Each row comes from the steps of one path. Every step used is in the known rows, and no mark comes twice. Write the path behind each row, first mark first.
Known rows
q -> b -> m -> t: -1.720	-1.561	-3.829	3.106	-0.819	-1.352	-0.580	-4.842	1.949	0.383	1.022	1.693	3.377	-2.856	1.167	-1.809	-2.114	-2.406	-3.786	0.818	2.452	-2.013	-1.884	-1.599	-2.855
p -> t -> q -> h -> m -> g: -2.633	-2.472	1.609	1.318	-1.292	-0.123	2.923	0.528	-0.616	3.149	0.208	-1.944	-1.031	-0.401	-0.032	-2.401	-1.937	2.671	-5.528	0.953	1.922	-1.056	-0.296	-1.958	-2.039
q -> h: -1.463	-4.059	-2.682	1.679	-0.462	0.890	1.004	-1.713	-3.094	1.820	-0.292	0.566	0.892	-1.865	1.216	-1.922	-1.639	1.062	-3.595	0.451	1.028	-1.207	-4.660	-2.286	-0.664
p -> t: -1.705	-2.894	-1.289	1.048	-2.191	-1.190	0.270	-2.244	-2.128	2.946	0.894	-0.706	-0.161	-2.080	1.480	-1.325	-0.850	-1.326	-4.309	1.354	1.715	-1.924	-1.969	-1.479	-1.435
p -> t -> k -> g -> m -> h -> q: -0.687	-3.203	0.255	-1.037	-0.005	-2.352	2.125	-0.969	1.980	3.009	0.627	-3.347	1.553	0.107	-1.007	-2.996	-4.811	4.715	-1.375	0.142	2.623	1.145	1.117	-1.664	-1.980
k -> g -> m -> t: 0.173	-4.543	-3.821	0.685	2.421	-4.050	0.620	-5.060	2.838	3.103	1.663	-0.768	4.046	-2.010	2.510	-2.703	-3.211	0.380	-3.148	0.733	-0.148	-1.310	2.518	-3.286	-3.459
m -> h -> q: 0.489	-2.225	-1.223	3.043	-0.071	1.297	0.873	0.357	1.678	1.001	-0.043	-3.295	0.565	-2.043	-0.909	-1.985	-1.563	2.615	-3.433	1.055	-1.842	0.690	0.458	-1.637	-2.680
q -> b -> m -> t -> p: -1.711	-1.179	-2.710	1.876	-1.916	-3.002	-1.143	-3.011	0.667	0.154	0.761	-0.181	0.551	-3.321	1.241	-1.331	-3.037	-1.520	-3.581	-0.481	3.729	-0.796	-0.941	-0.978	-3.648
k -> g -> m -> h -> q: 0.539	-3.620	-2.398	1.268	2.749	-1.535	1.292	-1.153	2.638	2.693	0.008	-3.179	3.393	-0.676	-0.411	-2.676	-4.130	4.535	-1.601	0.884	-2.357	1.932	3.272	-1.980	-2.499
b -> q: -0.303	-2.518	-2.452	0.972	0.038	-0.681	1.589	-3.911	-2.136	1.341	1.043	0.251	-1.826	-2.471	0.847	-1.181	-2.527	0.239	-2.344	1.341	-2.025	-3.155	-2.995	0.812	-1.802
j -> t -> k -> n: -1.844	-1.279	-1.441	0.594	0.729	-3.287	1.449	-5.379	0.339	0.842	2.069	-0.569	-2.565	-2.304	2.097	-2.102	-2.485	0.560	-1.446	-0.071	3.159	1.352	-5.422	-3.004	-0.108
b -> m -> t -> j -> f: 0.244	-1.175	-1.894	0.546	0.829	-2.767	-1.474	-4.809	1.573	1.756	1.007	0.647	-1.635	-2.376	0.146	-0.953	-0.839	-0.609	-4.778	1.469	1.086	-2.327	-2.669	-3.402	-1.799
t -> k -> g -> m -> h -> q -> b: 0.208	-2.250	-2.780	1.404	0.790	-1.130	2.150	-1.439	2.331	0.023	0.102	-3.206	2.490	0.553	-0.913	-3.593	-5.211	5.275	0.212	-0.645	3.187	2.439	-1.824	-1.050	-1.110
b -> q -> t: -1.811	-1.656	-2.017	0.413	-0.531	-0.545	1.731	-4.610	-4.026	1.502	0.977	0.817	-1.058	-2.166	0.905	-1.573	-2.526	-1.114	-2.134	1.108	0.424	-4.283	-3.444	1.107	0.507
b -> q -> t -> k -> g: -1.821	-2.874	-2.031	-2.044	0.653	-3.240	2.378	-5.817	-2.834	2.109	1.216	0.282	-2.163	-1.378	1.463	-2.867	-4.550	0.952	0.182	-0.353	2.834	-2.966	-7.020	1.465	0.995
g -> m -> t: 0.703	-3.070	-2.980	2.744	0.654	-1.374	1.139	-3.921	2.684	1.621	2.009	-0.360	3.314	-2.010	1.490	-1.767	-2.500	-0.214	-4.576	1.165	0.311	-2.735	3.570	-4.049	-3.611
k -> g: -0.595	-4.487	-4.054	0.260	1.681	-3.051	0.028	-3.497	-0.908	3.018	0.487	-1.200	0.069	-1.991	2.691	-2.344	-2.152	0.152	-2.047	0.779	-1.293	0.000	-3.486	-1.363	-1.614
h -> m -> t: 0.063	-2.060	-2.780	3.743	1.454	-0.733	1.300	-2.336	2.417	1.113	1.256	-1.462	1.757	-2.368	1.572	-1.434	-1.967	-0.964	-5.892	2.143	-0.724	-0.697	2.728	-3.882	-3.389
b -> m -> h -> q -> t -> j: -2.163	-0.133	0.900	1.356	0.962	0.976	-0.280	-1.212	-1.141	0.675	-0.890	-1.167	-2.097	-1.137	-1.800	-1.527	-3.314	2.459	-3.903	0.844	0.987	-1.379	-2.941	-1.303	-0.350
j -> t -> k -> g -> m -> h -> q -> b: 0.331	-1.074	-2.367	0.809	0.806	-2.330	3.144	-2.185	2.898	0.823	0.769	-2.556	2.049	-0.028	-0.991	-3.730	-4.127	4.493	0.708	-0.152	4.700	3.715	-1.442	-2.029	-0.172
k -> g -> m: -0.063	-4.317	-4.519	0.347	2.923	-3.443	1.334	-4.019	-0.469	2.924	0.910	-0.303	1.918	-0.863	2.182	-2.176	-4.032	1.578	-1.762	1.035	-1.469	-0.536	0.355	-2.428	-1.671
h -> q -> t -> k -> g -> m: -1.052	-2.108	-2.813	-0.313	2.405	-2.170	3.439	-2.119	-1.508	1.033	0.855	0.291	2.624	0.558	0.841	-2.952	-5.656	3.406	0.255	0.468	2.802	-0.434	-1.282	-0.790	1.159
g -> m -> t -> q: 0.353	-2.697	-0.944	2.852	0.157	-1.440	2.527	-3.163	2.547	0.253	2.333	-1.622	0.183	-2.064	0.843	-2.249	-2.640	1.269	-4.035	0.169	1.419	-2.743	3.723	-3.186	-4.258
k -> t -> p: -1.333	-2.161	-0.383	-0.597	-0.246	-3.497	-0.922	-2.314	-1.682	0.554	1.326	-2.956	-1.290	-2.521	2.808	-1.204	-3.105	-0.952	-2.723	-0.856	2.661	0.985	-0.628	-1.610	-1.514
b -> m -> t: -0.777	-2.653	-2.687	1.491	0.546	-1.928	-0.001	-4.679	3.291	1.880	1.431	1.732	2.230	-3.313	1.174	-1.298	-2.382	-1.873	-4.894	1.357	-0.463	-2.782	0.555	-2.953	-3.946
q -> t: -1.765	-2.031	-2.863	1.740	-0.509	-0.357	0.803	-3.254	-2.879	1.825	0.767	-0.158	0.066	-1.863	1.788	-1.835	-1.410	-1.551	-3.248	0.921	1.684	-2.410	-2.738	-1.710	0.648

Which path is each row?
-1.912	-3.650	-1.751	0.740	-0.585	0.795	1.927	-3.089	-4.527	1.840	-0.066	1.277	-0.467	-2.157	0.271	-1.672	-2.807	1.717	-2.288	0.578	-0.068	-2.992	-5.483	0.564	-0.580 => b -> q -> h
-1.535	-0.257	-1.480	2.733	0.454	0.277	-0.438	-1.890	-0.154	-1.918	0.019	0.891	1.784	-1.968	0.141	-1.616	-2.531	1.219	-3.889	0.990	2.726	-1.518	-4.214	-0.306	-2.522 => h -> q -> b -> m -> t -> j
-0.934	-2.732	-1.627	0.964	1.520	0.526	3.167	-2.048	-0.649	2.973	-0.026	0.065	1.012	-0.673	-0.034	-1.783	-3.336	2.764	-4.271	1.743	-3.045	-2.591	-1.815	-0.448	-1.530 => b -> q -> h -> m -> g
-1.838	-3.619	-0.536	1.765	-1.175	0.694	2.033	-1.044	-3.370	0.660	0.072	-0.622	-2.318	-1.922	0.784	-2.349	-1.888	2.608	-2.963	-0.444	2.064	-1.041	-4.530	-1.436	-1.153 => t -> q -> h
-1.625	-1.454	-1.958	0.945	-1.532	-1.819	0.131	-1.416	-3.953	1.246	0.497	-2.136	-2.665	-2.379	1.684	-1.429	-2.269	-1.013	-3.170	-0.367	2.801	-1.525	-1.674	-1.023	-0.270 => q -> t -> p
-1.871	-2.450	0.276	0.323	-1.788	-0.654	-0.662	-1.698	-4.446	1.756	0.408	-1.801	-3.870	-1.513	1.287	-1.073	-0.881	0.332	-5.085	0.909	2.698	-2.588	-5.627	-1.699	-1.211 => p -> t -> j
-0.990	-2.800	-1.428	2.337	0.263	0.442	2.655	-1.759	0.842	0.581	0.621	-0.517	1.220	-1.280	0.616	-2.344	-3.462	1.778	-5.168	0.487	3.693	-0.513	-2.142	-4.338	-1.855 => q -> h -> m -> t -> k
-3.869	-0.529	-0.357	1.777	-2.956	-1.423	0.785	-2.605	-2.589	0.645	0.747	1.091	-1.777	-1.732	0.192	-1.839	-2.503	-0.926	-2.493	0.334	4.872	-1.555	-3.368	0.621	-1.503 => p -> t -> q -> b -> m
-1.570	-2.158	-1.836	2.225	1.131	1.048	2.963	-2.061	-4.352	1.484	-0.397	0.802	-0.491	-1.247	-0.110	-1.253	-4.107	2.178	-3.414	1.883	-1.414	-0.982	-2.618	-0.237	-0.170 => b -> q -> h -> m
-1.681	-2.169	-0.471	3.515	0.663	1.163	3.262	0.126	-3.174	0.341	-0.293	-0.841	-2.456	-1.039	0.229	-1.990	-3.158	2.945	-4.003	0.843	1.005	0.446	-1.554	-2.275	-0.661 => t -> q -> h -> m
-1.512	-0.712	-2.976	3.641	-0.047	-0.071	0.580	-2.106	1.919	-0.910	0.535	2.044	5.354	-2.477	0.369	-1.818	-2.563	-0.425	-2.917	1.389	1.598	-0.722	-0.629	-0.095	-2.739 => h -> q -> b -> m -> t
-1.454	-1.363	-3.212	2.971	-0.959	-0.235	-0.844	-3.480	1.948	1.370	-0.151	-0.888	0.545	-1.977	-0.983	-1.964	-2.656	-0.051	-3.149	0.411	1.189	-0.170	-2.749	-1.933	-2.013 => q -> b -> m -> h
0.848	-2.854	-2.399	2.288	0.406	-0.079	1.068	-2.758	2.488	2.420	0.776	-3.123	0.798	-1.056	-0.550	-1.842	-2.980	2.074	-4.019	0.868	-1.105	-0.873	2.805	-4.214	-2.673 => g -> m -> h
-1.056	-0.571	-2.422	2.474	-0.594	-0.298	1.621	-2.265	2.557	-1.978	1.083	1.979	3.291	-1.777	-0.034	-2.116	-3.706	0.961	-2.156	0.455	4.172	-0.813	-3.351	-0.434	-2.424 => h -> q -> b -> m -> t -> k
0.629	-1.250	-2.389	0.033	-0.474	-1.712	3.330	-3.282	0.394	0.976	1.964	0.009	-2.957	-1.993	1.279	-1.846	-1.537	0.190	-2.267	0.708	3.297	-0.521	-4.729	-3.399	-0.381 => j -> t -> k
-0.981	-2.763	-1.204	-1.586	0.877	-3.106	2.591	-5.839	0.478	3.266	1.135	-2.263	-1.383	-0.350	-0.965	-3.372	-6.193	3.169	-0.265	-0.756	2.626	-2.378	-1.813	-0.654	-0.086 => b -> q -> t -> k -> g -> m -> h
-1.540	-1.980	0.187	-0.326	1.457	-1.632	-1.188	-3.898	-2.357	-0.395	1.080	-1.919	-2.085	-1.470	2.874	-1.370	-2.046	-0.122	-3.695	-0.053	2.604	-0.721	-5.153	-2.519	-0.643 => k -> t -> j
-1.599	-2.014	-3.088	0.743	1.261	-3.028	1.050	-3.138	2.822	-0.515	0.752	1.556	4.026	-1.628	0.900	-3.010	-4.504	1.491	-0.531	0.013	3.775	0.555	-4.383	0.316	-2.306 => h -> q -> b -> m -> t -> k -> g
-1.302	-3.819	-1.862	-1.885	-0.105	-4.154	2.085	-3.863	-1.011	3.323	1.498	-0.592	0.074	0.052	1.325	-2.475	-4.642	1.810	-1.683	0.274	3.725	-1.071	-1.819	-2.191	-1.144 => p -> t -> k -> g -> m
-1.277	-2.578	-0.761	-0.293	0.469	-1.424	1.447	-1.378	1.173	1.736	0.074	-3.470	0.277	-0.975	-0.245	-3.643	-3.755	3.181	-0.861	-0.589	3.050	0.985	-3.438	-0.900	0.102 => m -> h -> q -> t -> k -> g
-1.537	-4.240	-2.204	0.558	1.819	-2.223	1.926	-2.625	1.119	2.072	0.324	-0.853	2.004	-1.211	1.655	-3.224	-4.322	2.387	-3.769	0.000	3.559	0.886	-2.969	-3.556	-1.731 => q -> h -> m -> t -> k -> g
-2.007	-0.582	-0.990	1.717	0.603	0.520	0.611	-1.430	0.988	1.786	-0.383	-0.090	1.824	-1.598	-1.662	-1.901	-3.365	0.787	-3.046	1.301	-0.218	-0.839	1.044	-1.129	-0.752 => b -> m -> h -> q -> t
-0.430	-1.872	-2.091	4.036	-1.322	-0.962	2.097	-3.603	1.452	-0.959	2.011	-1.344	1.385	-1.756	1.070	-2.847	-2.298	0.888	-2.957	-0.278	4.347	-1.827	1.302	-1.931	-3.262 => g -> m -> t -> q -> b
-2.914	-1.470	-0.233	2.750	-3.986	-0.728	1.062	-1.422	-3.673	0.295	0.888	-1.561	-2.343	-1.742	1.030	-2.451	-0.843	-0.340	-2.698	-0.141	5.818	-1.044	-4.221	0.669	-1.052 => p -> t -> q -> b
-0.830	-2.946	-2.595	2.097	1.589	0.762	2.188	-0.550	0.680	2.900	-0.253	-0.865	2.028	-0.392	0.793	-2.021	-2.028	2.364	-5.493	1.709	-1.933	-0.615	-1.514	-3.255	-1.583 => q -> h -> m -> g
1.124	-2.909	-2.534	1.426	0.114	-1.474	2.646	-3.908	3.329	0.449	2.476	-0.598	1.468	-1.271	0.927	-2.135	-3.525	1.335	-3.873	0.275	2.985	-3.001	0.672	-4.162	-3.408 => g -> m -> t -> k
0.617	-2.590	-1.461	1.950	1.110	-0.884	0.473	-3.698	0.540	0.453	1.443	-1.546	-0.072	-1.492	1.241	-1.500	-2.422	1.661	-5.458	0.740	1.311	-3.478	-0.164	-4.178	-3.295 => g -> m -> t -> j
